Each row comes from the steps of one walk. Every step used is in the known rows, and no mark comes twice. Write the walk behind each row, first mark first.
In the rows, zero is written as 128.
Known rows:
gusuz-sanenup-buse-kirubam: [ 49 149 136 184 103 106 102 144 131 148 141 180 109 138 172 120 144 110
 163 182 112 127 118 104 134  70 122  73 122 128 118 115 125 136 146 147
 147 164 130 115 127 139 162 153 252 140 143 158 138 119 173 101 103 128
 158 141 158 142 103 124  84 179 106 148 130  93 133  68 148 147 157 120
 177 175 123 164 122]
totug-bapi-bukul-kirubam-dafiv-sanenup-gusuz: [120 117 162 187 119 109  97 158 136 144 184 113  97 158 137 138 156 135
  91 167 126 144 151 116 121  74 154 112 126 133 134 123 174 153 154 114
 143 130 122 104 110 127 152 160 189 134 143 176 141 117 144 101  84 132
 139 133 168 123  88 140 143 185 117 192 141  71 170 127 143 105 166 149
 176 105 120 119 157]
gusuz-sanenup: [108 129 141 165 119 113 122 146 137 110 124 160 102 120 134 125 151 130
 125 139 117 121 124 142 117  93 109 111 129 140 115 107 155 146 141 132
 134 148 113 118 136 117 127 143 166 139 133 148 146 132 141 122 127 133
 146 135 166 126 107 120 116 163 117 154 143 117 112 100 115 132 129 119
 134 158 112 131 124]
dafiv-kirubam-loro-misoko: [161 179 144 116 138 119 152  98 133 149 140 112 122 136 135 136 102 104
 146  93 133 129 118 145 136 119 148 210 129 104 133 157 125 140 134 159
 119 124 129 173 131 127 113 130 108 129 140 114  99 114 121  93  95 145
 152 114 112 111 146 118 151 122 132  95 106 158 154 126 149 160 123  90
 110 128 129 137 114]
kirubam-dafiv: [147 155 127 129 117 118 140 138 161 141 154 129 115 144 138 114 155 119
 109 140 132 122 141 120 121 124 183 151 120 115 132 141 130 143 138 120
 122 134 123 152 116 143 156 107 169 120 160 124 121 126 117 110  97 136
 113 123 100 122 104 151 126 142 113 132 103 111 115 147 133 129 158 132
 117 158 110 116 127]
bapi-dafiv-sanenup-buse-kirubam-loro: [ 95 160 138 188 124 108 122 134 125 172 198 136 107 168 193 137 111  98
 147 160 144 141 130 120 146  81 176  89 113 121 138 132 117 139 144 133
 147 122 134 140 121 140 150 123 222 124 152 147 110 112 129  80  61 144
 150 128 142 138 102 143 130 167 112 128 113 114 169 120 149 155 165 120
 158 166 104 155 116]
sanenup-buse-kirubam: [ 59 147 131 167 108 117 106 134 127 160 140 165 120 143 172 119 132 107
 166 177 119 127 120  98 138  89 134  77 122 123 121 126 110 126 138 147
 144 153 136 123 121 144 162 146 230 134 141 148 126 119 166 104 104 126
 148 136 139 143 110 126  87 159 112 133 122  99 141  82 151 142 155 123
 178 160 130 164 124]
mupas-loro: [139 159 121 109 141 140 156 135 134 153 101  99 160 134 104 119 136 114
 143 102 127 124 111 122 141 159 127 145 144 115 127 125 121 121 129 158
 137 122 131 157 149 140  93 106 104 120 132 122 123 127 142 134 131 147
 151 135 116 154 142 143 149 107 122  95 117 145 107 118 127 118 136 129
 137 128 133 139 117]
kirubam-bukul-bapi-dafiv: [131 153 160 136 124 108 111 148 140 144 215 101 144 151 114 163 149 156
  80 156 137 120 172 125 133 113 166 110 121 120 141 119 127 145 148  75
 164  91 119 125 126 142 145 110 169 123 154 132 113 149 119 106 133 151
 103 141 134 146 117 191 141 136 134 130 131 123 157 148 158 112 187 137
 129  96 122 113 159]
misoko-loro-mupas: [158 213 134  89 150 153 154 113 150 153  68 139 153 126 105 113  87 118
 144  62 155 136 100 141 135 158 107 207 132 114 152 161  96 132 121 135
  94 139 142 168 123 125  76 113  45 130 126 105 127 122 143 120 133 143
 139 105 103 128 145 121 135  93 139  81 110 131 132 120 145 138 117  96
  92 117 133 123 103]
totug-bapi-dafiv: [128 128 128 154 137  94 107 126 131 130 216  98 133 145  99 172 140 144
  91 160 138 136 160 128 110 103 144  95 130 146 136 129 118 139 133  97
 156 116 126  91 128 146 133 114 145 140 121 162 129 150 137 114 133 144
 113 156 135 151 121 197 157 144 155 147 131 146 148 140 124 126 166 149
 148  73 128 110 153]
kirubam-bukul-bapi: [127 142 153 108 127 123 131 145 153 141 177 123 141 142 132 149 141 171
 103 142 138 114 165 107 150 129 156 138 126 102 138 137 144 140 133  78
 159  97 124 166 134 108 147 126 156 120 162  95 112 141 131 120 146 138
 116 129 120 130 138 153 124 139 112 106 128 130 161 150 170 109 174 113
 102 112 118 125 157]
buse-sanenup-gusuz: [ 85 130 152 192 104 136 116 142 122 144  89 146 115 149 159 129 118 140
 131 159 123 132 146 118 112  89 108 106 112 140 122 107 158 129 149 124
 141 150 105 111 110 114 161 141 192 137 149 164 152 116 148 121  96 126
 182 130 181 117  81 131 100 183 119 192 135  65 145 117 131  96 139 147
 169 175 135 150 128]
gusuz-sanenup-buse-kirubam-dafiv-bapi-bukul: [ 93 122 142 181 111  83  96 156 156 137 232 119  97 127 128 157 172 136
  92 179  99 139 143  89 131  93 164 104 135 131 130 155 137 144 174 140
 153 133 148 111  96 131 154 168 202 134 134 160 129 127 168  71  82 125
  98 148 151 119 115 127 151 149 118 170 143 135 167 135 166 116 185 113
 154 104 121 104 181]
loro-kirubam-bukul-bapi-dafiv: [142 163 169 139 115 116 111 153 144 150 196  95 139 144 110 156 156 156
  79 159 133 113 171 121 135 117 161 117 122 118 149 124 126 149 148  85
 160  92 116 133 125 150 147 111 156 123 156 130 110 144 116 111 132 152
  97 135 126 152 127 188 140 146 135 122 130 134 152 144 162 108 183 139
 124  85 124 112 160]
mupas-loro-misoko: [167 183 136  85 144 142 176 110 148 149  74 107 161 125  84 124 124 124
 147  76 123 123 106 136 133 154 111 221 143 107 136 133 117 129 128 178
 124 131 120 170 147 138  86 117  70 131 136 106 114 121 135 120 137 151
 162 129 112 135 154 137 151  97 137  81 115 174 109 105 140 137 125 111
 109 117 152 139 105]
mupas-loro-kirubam-dafiv-bapi: [151 175 140 126  97 108 126 159 166 149 159 106 113 121 122 121 191 119
  92 142 114 119 132 110 133 134 175 171 129 133 154 163 146 156 175 163
 117 125 138 163 103 148 148 153 135 123 155 124 120 102 155  95  86 129
  97 133  99 119 131 126 140 142 119 132 118 110 123 149 149 126 160 127
 128 113 132  88 147]
loro-kirubam-dafiv-bapi: [148 164 142 134  93 103 117 154 166 142 167 118 103 120 131 125 189 127
  87 150 116 118 137 114 131 122 172 164 124 139 156 163 150 159 176 153
 112 127 139 150  94 144 161 161 143 126 155 127 122 100 149  95  86 121
  89 132 105 111 126 120 131 150 118 143 122 102 130 152 151 131 156 125
 126 114 130  84 151]
buse-kirubam: [ 88 141 131 138 126 133 118 132 124 160 133 147 130 134 164 118 132 105
 161 151 134 125 124 109 141 105 141 105 126 121 118 143 102 125 125 135
 137 132 139 135 131 142 152 126 191 133 134 134 119 127 154 111 105 122
 149 132 117 143 123 137  93 146 113 126 104 118 141 111 146 134 148 125
 161 153 133 152 130]
gusuz-sanenup-buse-kirubam-loro-mupas: [110 197 132 148 126 118 142 127 141 158 128 159 123 149 166 119  96  97
 156 104 155 133 102 130 135 118 133 171 117 121 145 146 103 137 129 134
 126 143 136 166 126 122 109 111 151 134 148 122 119 107 146  90  77 155
 162 115 118 130 119 112 124 134 114 100 111 123 160 109 149 149 123  86
 115 178 112 150 100]
misoko-loro-kirubam-bukul-bapi: [150 175 167 106 124 144 139 148 162 156 135 118 138 132 117 140 143 168
 112 137 135 108 162 108 158 136 144 160 127  91 152 151 141 146 129  91
 140 102 124 185 129 124 142 124 112 119 158  92 112 135 128 127 148 136
 107 115 104 133 155 150 121 147 116  86 125 140 150 140 184 105 170 111
  91  90 123 120 150]
bapi-bukul-kirubam-dafiv-sanenup: [145 148 151 156 119 113 101 167 139 145 201 108 110 155 148 119 171 128
  83 147 134 151 129 114 136  92 192 146 124 124 148 124 163 154 158 119
 131 105 139 119 106 149 144 142 176 127 149 157 112 120 111  94  83 129
 111 122 129 131  99 135 144 153 116 158 125  85 153 136 144 123 178 136
 147  93 113 106 143]
loro-kirubam-bukul: [167 149 156 155 100 132 143 142 171 149  82 126 112 127 127 129 138 147
 125 151 113 102 144 116 144 135 146 139 142  89 141 146 145 138 139 140
 125 112 119 156 132 120 155 140 125 120 137  97 102 114 123 117 100 130
  97 114 102 127 162 115 138 144  99  97 113 161 135 118 178 124 165 137
 102 117 135 114 144]
dafiv-sanenup-gusuz: [118 121 161 179 114 119 102 151 122 139 119 135 103 149 138 125 138 127
 110 143 124 135 133 138 119  89 119 105 127 146 126 105 177 147 156 133
 129 139 115 103 113 115 135 171 174 128 139 166 151 106 138 116  90 129
 153 125 191 119  90 112 125 181 119 192 145  64 150 109 121 111 138 150
 177 134 138 124 133]
dafiv-bapi-bukul-kirubam-loro: [120 125 135 148 139 130 123 138 114 150 238  87 122 141 171 152 119 126
 120 143 140 154 139 110 160 104 186 137 117 108 151 152 126 135 130 106
 151  92 148 154 122 132 143 103 140 123 139 130  99 125 119  99  95 137
 127 121 116 123 135 141 161 126 120 105 131 147 195 163 174 151 141 109
 116 112  86 141 157]
misoko-loro-kirubam-dafiv-bapi: [156 175 145 129  99 114 123 152 170 148 154 119 107 118 125 122 179 123
  95 144 121 124 134 116 136 127 169 171 126 131 156 173 146 160 175 154
 102 129 140 161  92 147 152 158 124 123 154 123 125 103 150  95  92 120
  91 126 103 110 130 125 132 144 122 133 121 104 125 149 155 135 162 123
 122 107 128  86 147]
bukul-bapi-totug: [115 122 160 111 120 119 114 145 143 123 215  93 152 135 122 187 137 166
 115 168 141 136 160 113 139 128 146 144 122 136 149 139 122 130 122  73
 173 115 146 144 112 129 115 136 120 132 118 142 138 139 126 125 153 131
 111 139 130 132 128 166 126 132 150 117 152 160 169 173 150  95 148 116
 122  75 136 124 169]

Write each row's walk:
[117 156 149 154 128  79  73 132 108 139 239  92 113 145 117 159 153 103
 104 161 123 134 145 128 120  89 166  94 136 141 117 150 130 144 153 120
 144 112 150 103 119 150 137 153 172 131 111 177 115 141 157  99 108 135
 103 144 126 142 129 151 147 145 146 146 116 112 167 135 125 131 171 123
 182  65 132 105 167]	totug-bapi-dafiv-kirubam
[119 125 166 182 111 117  97 161 135 147 169 116 100 154 144 126 154 130
  96 158 123 142 143 121 126  78 156 115 124 131 134 117 174 153 159 122
 136 131 122 105 106 129 153 160 191 127 149 171 139 116 135 105  79 131
 139 124 173 120  84 129 134 178 113 192 139  61 163 123 142 107 159 149
 174 119 121 122 153]	bapi-bukul-kirubam-dafiv-sanenup-gusuz
[153 186 126 116 142 131 154 116 138 151 122 129 137 144 145 125  85 106
 140  75 162 132 108 140 134 148 138 202 121 121 153 156 101 130 121 122
 119 124 137 172 128 118  91  97  86 127 140 104 116 109 123 104  90 151
 147 107 102 124 132 117 147 107 125  87 110 141 160 142 142 140 111  92
  90 151 115 130 105]	kirubam-loro-mupas
[ 96 161 166 164 114  97 101 157 144 150 217 124 129 155 130 158 157 152
  93 178 128 120 167 117 133  87 159  82 118 121 135 107 130 153 157  85
 173 110 117 118 125 144 159 126 226 128 159 147 119 143 139  97 123 153
 116 149 155 150 103 188 121 162 127 143 137 106 156 120 160 121 200 130
 151 122 116 129 156]	gusuz-sanenup-buse-kirubam-bukul-bapi-dafiv
[139 155 167 113 113 132 131 153 157 147 149 113 135 134 123 143 156 168
 107 146 129 105 162 104 154 132 149 154 126 101 150 144 144 144 132  89
 151  97 120 175 132 119 149 126 132 121 161  97 110 133 129 123 143 136
 105 122 107 136 151 146 117 149 113  95 129 140 154 141 181  98 170 115
  97  97 125 119 154]	loro-kirubam-bukul-bapi
[104 157 160 192  98  84  91 155 139 141 192 140 111 163 137 143 147 146
  92 178 116 134 138 116 131  81 148  76 120 135 144  91 160 153 175 125
 149 128 119  95 105 133 146 170 225 124 153 164 129 112 137  92 102 140
 114 144 182 135  94 131 130 171 124 164 160  76 150  88 144 126 193 137
 168 113 131 120 136]	kirubam-bukul-bapi-dafiv-sanenup-buse
[145 157 167 156 123  99  94 163 132 146 203 107 122 161 125 146 161 144
  68 139 143 138 146 132 131  96 165 114 127 140 146 108 159 158 170 102
 147  86 125 108 113 133 129 155 175 124 153 153 114 124 115  93 100 140
 109 133 161 141 103 154 145 158 131 163 134  92 155 134 137 111 194 146
 152  80 132  98 145]	kirubam-bukul-bapi-dafiv-sanenup
[169 190 158 126 118 169 141 136 147 158  39 114 127 108 104 109 136 124
 146 117 122 118 119 128 143 144 105 175 132 109 157 156 126 141 121 158
  90 133 126 172 121 161 122 122  43 128 119 119 125 117 121 140 132 124
 111 102  98 138 161 127 118 140 134  84 119 149 104 106 155 124 120 121
 105  84 138 122 114]	misoko-loro-kirubam
[137 175 144 139 132 122 152 104 141 162 129 139 123 147 153 128 105 111
 158 111 136 139 117 133 138 100 139 193 122 111 145 140 121 143 138 165
 128 133 124 164 130 130 125 140 149 132 152 118 107 104 128  86  85 144
 169 119 128 120 127 124 134 141 123 106 114 146 152  99 154 161 139 102
 124 147 130 152  98]	dafiv-sanenup-buse-kirubam-loro-misoko
[136 130 172 124 109 120 119 151 164 132 193  93 147 134 122 186 145 178
 111 177 137 125 167 107 148 131 154 147 131 117 156 150 130 134 127  80
 171 108 142 158 114 123 127 140 120 127 127 125 127 129 124 118 139 135
  95 133 113 130 144 161 130 139 136 101 146 177 170 169 175  93 168 120
 109  71 140 117 177]	loro-kirubam-bukul-bapi-totug
[ 92 146 148 184 100 101 127 143 163 158 128 173 103 144 167 132 131 138
 146 180 109 112 141 105 142  88 151  75 136  88 114 129 136 136 152 137
 151 136 125 131 131 105 173 160 247 124 148 120 109 117 161  90  88 135
 133 133 141 126 129 118 113 162  84 127 115 124 149  89 178 144 196 128
 146 173 123 147 144]	gusuz-sanenup-buse-kirubam-bukul
[140 184 131 111 138 142 145 123 128 153 147 116 146 143 157 124  92 107
 137  87 164 142 108 132 146 138 149 206 116 116 161 151 103 133 115 109
 124 113 143 173 129 130 104  84  89 130 144 107 105 114 123 109 100 152
 148 105  92 129 136 124 142 107 125  79 113 128 172 139 156 149 109  95
  88 137 106 144 111]	bukul-kirubam-loro-mupas
[105 110 140 133 131 146 101 150 104 137 211  84 143 124 134 143 144 144
 112 157 121 152 135  96 156 109 155 131 131 107 141 130 123 121 118  99
 156 100 150 119 125 152 146 106 128 134 120 149 107 146 126 127 142 127
 114 129 114 140 142 145 144 115 131 114 148 138 180 138 175 128 141 124
 128  67 109 144 172]	bapi-bukul-kirubam
[169 173 143 139  98 134 141 147 169 152 116 117 109 133 131 105 174 117
 109 148 124 110 136 115 129 131 176 174 120 108 150 152 134 150 138 139
 110 134 116 167 116 165 160 105 132 124 158 122 121 116 106 116  92 134
 101 113  83 131 123 145 121 160 112 117 104 121 106 138 145 120 150 134
 110 134 121 111 123]	loro-kirubam-dafiv
[124 123 164 121 116 112 120 143 159 132 212  95 147 140 128 191 135 182
 110 173 141 128 169 111 145 125 160 135 130 118 147 145 127 133 130  70
 176 110 143 150 112 117 124 140 134 126 127 126 128 136 125 115 147 138
 102 138 123 125 136 164 134 130 135 110 145 170 176 176 167  97 170 119
 112  83 136 122 180]	kirubam-bukul-bapi-totug
[147 198 134 120 138 116 136 120 127 155 148 123 128 147 147 127  92  89
 141  82 158 131 106 141 136 140 152 192 122 123 144 168 108 135 131 130
 117 122 146 171 122 123  93 112 104 125 137 115 109 110 135  95  80 150
 141 105  99 123 135 105 146 111 127  91 101 126 173 142 141 145 117  83
 110 138 116 126 113]	dafiv-kirubam-loro-mupas
[143 135 141 149 117 104 118 154 157 144 198  77 119 120  97 152 175 135
  85 151 102 131 139  91 139 136 167 144 147 124 143 168 132 138 164 150
 141 111 148 138 103 141 131 148 120 126 127 140 118 124 151  87  91 128
  85 138 118 127 140 133 174 123 124 137 134 167 161 155 166 101 172 121
 132  69 136  90 178]	mupas-loro-kirubam-dafiv-bapi-bukul
[127 155 163 113 126 111 113 149 141 146 197 117 129 144 134 150 148 152
 103 150 131 114 163 108 152 120 168 130 126 101 130 147 146 143 142  82
 160  95 135 162 129 112 147 145 172 115 156 109 105 141 145 109 135 135
 107 126 117 127 142 141 123 143 114 108 123 117 173 150 170 112 182 104
 126 101 118 120 168]	dafiv-kirubam-bukul-bapi
[156 167 141 105 139 145 164 105 132 149 137 107 139 133 141 130 102 126
 143  97 139 142 122 138 146 121 144 224 121  97 151 141 118 137 117 140
 127 118 124 173 136 134 123 105  92 132 148 106  96 117 108 111 117 146
 158 115 104 120 146 136 145 116 133  84 118 162 155 126 161 162 117  97
  90 126 116 153 113]	bukul-kirubam-loro-misoko
[115 156 130 134 103  96 110 152 157 149 197 135 107 131 152 126 176 114
 102 159 123 128 137 107 131 107 185 139 122 137 142 165 135 153 177 143
 125 128 148 142  97 138 168 161 200 125 159 131 119 108 168  80  79 122
 111 140 114 111 113 131 120 146 113 153 108  86 142 152 152 140 173 126
 146 140 125 101 155]	buse-kirubam-dafiv-bapi
[101 158 133 149  93  86 105 151 159 147 203 141 103 135 157 126 177 119
 104 170 117 129 137 102 133 100 183 124 122 140 138 156 139 154 182 148
 130 138 146 135  92 138 174 169 219 125 160 137 124 104 172  77  76 123
 110 143 123 112 108 125 116 153 110 159 121  79 143 138 155 143 179 123
 155 145 124 105 151]	sanenup-buse-kirubam-dafiv-bapi
[164 179 149 127 107 159 145 149 141 159  53  94 141 116 101 109 163 115
 141 121 115 107 111 115 144 155 114 169 141 116 150 139 131 131 126 175
 116 123 123 174 141 166 109 109  63 126 130 125 123 114 126 141 123 138
 120 117  94 161 160 129 133 138 122  80 116 162  99 107 146 109 124 128
 124  94 147 128 115]	mupas-loro-kirubam
[116 157 160 136 125 110 107 149 139 159 215 107 146 151 126 157 148 148
  90 163 139 120 170 119 137 107 169 100 123 117 138 123 118 145 148  77
 168  90 123 126 128 147 155 110 192 125 157 135 107 147 129 101 125 150
 110 142 133 154 117 194 130 144 132 131 123 120 160 142 163 119 195 137
 140 107 120 127 161]	buse-kirubam-bukul-bapi-dafiv
[136 163 147 159 120 106 108 158 148 157 162 140 104 161 161 105 164 108
 106 143 141 137 122 120 130  93 187 137 124 133 136 131 151 156 162 138
 123 121 133 128 108 143 147 151 204 126 159 150 119 112 125  88  64 128
 127 124 130 131  91 131 119 167 108 161 103  77 133 124 132 126 183 137
 164 135 125 112 122]	buse-kirubam-dafiv-sanenup
[146 198 136 130 144 103 129 118 132 154 180 113 130 154 139 145  97  96
 127  96 162 138 120 140 129 128 154 182 124 130 150 169 105 137 131 117
 127 115 147 156 123 124  97 110 106 131 133 129 110 120 143  89  82 156
 133 117 100 131 135 130 156 118 135  98 102 138 182 146 140 141 133  90
 118 113 117 119 126]	totug-bapi-dafiv-kirubam-loro-mupas
[132 134 132 135 128 120 119 148 149 141 227  95 124 144 138 139 164 137
  96 169 129 147 152  92 137 104 200 153 121 102 144 152 129 141 126  92
 147 116 141 139 116 153 166  93 164 131 147 143 107 148 123 108 114 135
 104 134  91 132 120 177 143 137 121 125 117 127 161 157 165 128 171 126
 122  97  92 123 165]	totug-bapi-bukul-kirubam-dafiv
[172 167 155 146 106 137 155 148 173 166  70 115 124 130 116 123 144 141
 130 137 111 102 136 113 151 150 146 154 150  83 139 145 143 134 138 157
 129 111 121 169 143 125 135 131 111 115 141  94 103 113 129 117 102 141
 109 116  95 139 167 123 149 133  97  80 108 174 124 117 175 118 172 135
 107 119 137 119 140]	mupas-loro-kirubam-bukul
[113 138 162 184 108 113 103 156 142 156 137 143  95 158 156 115 151 112
 113 158 129 132 139 128 121  78 150 110 123 136 126 118 166 154 163 133
 129 144 118 116 109 126 155 164 213 126 158 164 144 107 146 100  66 131
 153 125 172 119  78 126 115 192 109 192 123  50 147 117 132 114 162 150
 185 154 130 128 130]	buse-kirubam-dafiv-sanenup-gusuz
[101 171 129 158 105 109 126 142 159 161 166 155 110 152 169 109 155 105
 135 177 125 122 135  99 130  95 184 118 115 111 130 140 117 143 145 133
 133 153 128 144 113 153 181 120 241 124 165 138 122 120 140  92  81 134
 129 131 107 132  95 151 101 163 103 138 101  88 127 114 151 141 180 127
 152 180 113 140 123]	sanenup-buse-kirubam-dafiv
[107 136 177 188 111 106  92 163 135 160 165 128 108 161 144 140 149 132
  99 165 130 129 157 129 127  73 144  84 124 136 127 111 168 154 167 108
 152 119 114 105 114 123 155 166 219 125 155 166 136 116 148  96  83 139
 147 133 191 130  86 144 121 191 115 191 136  60 166 113 147 106 179 152
 189 125 135 128 150]	buse-kirubam-bukul-bapi-dafiv-sanenup-gusuz
[145 153 161 138  95 108 117 147 175 138 192  95 124 122 121 169 161 148
 107 171 128 137 147 118 135 127 168 164 132 136 160 171 128 147 157 127
 136 131 158 150  85 143 129 163 108 128 117 143 136 108 140  99 107 125
  83 134 109 115 133 144 138 133 142 124 138 152 149 173 159 116 163 125
 124  75 145  95 173]	misoko-loro-kirubam-dafiv-bapi-totug
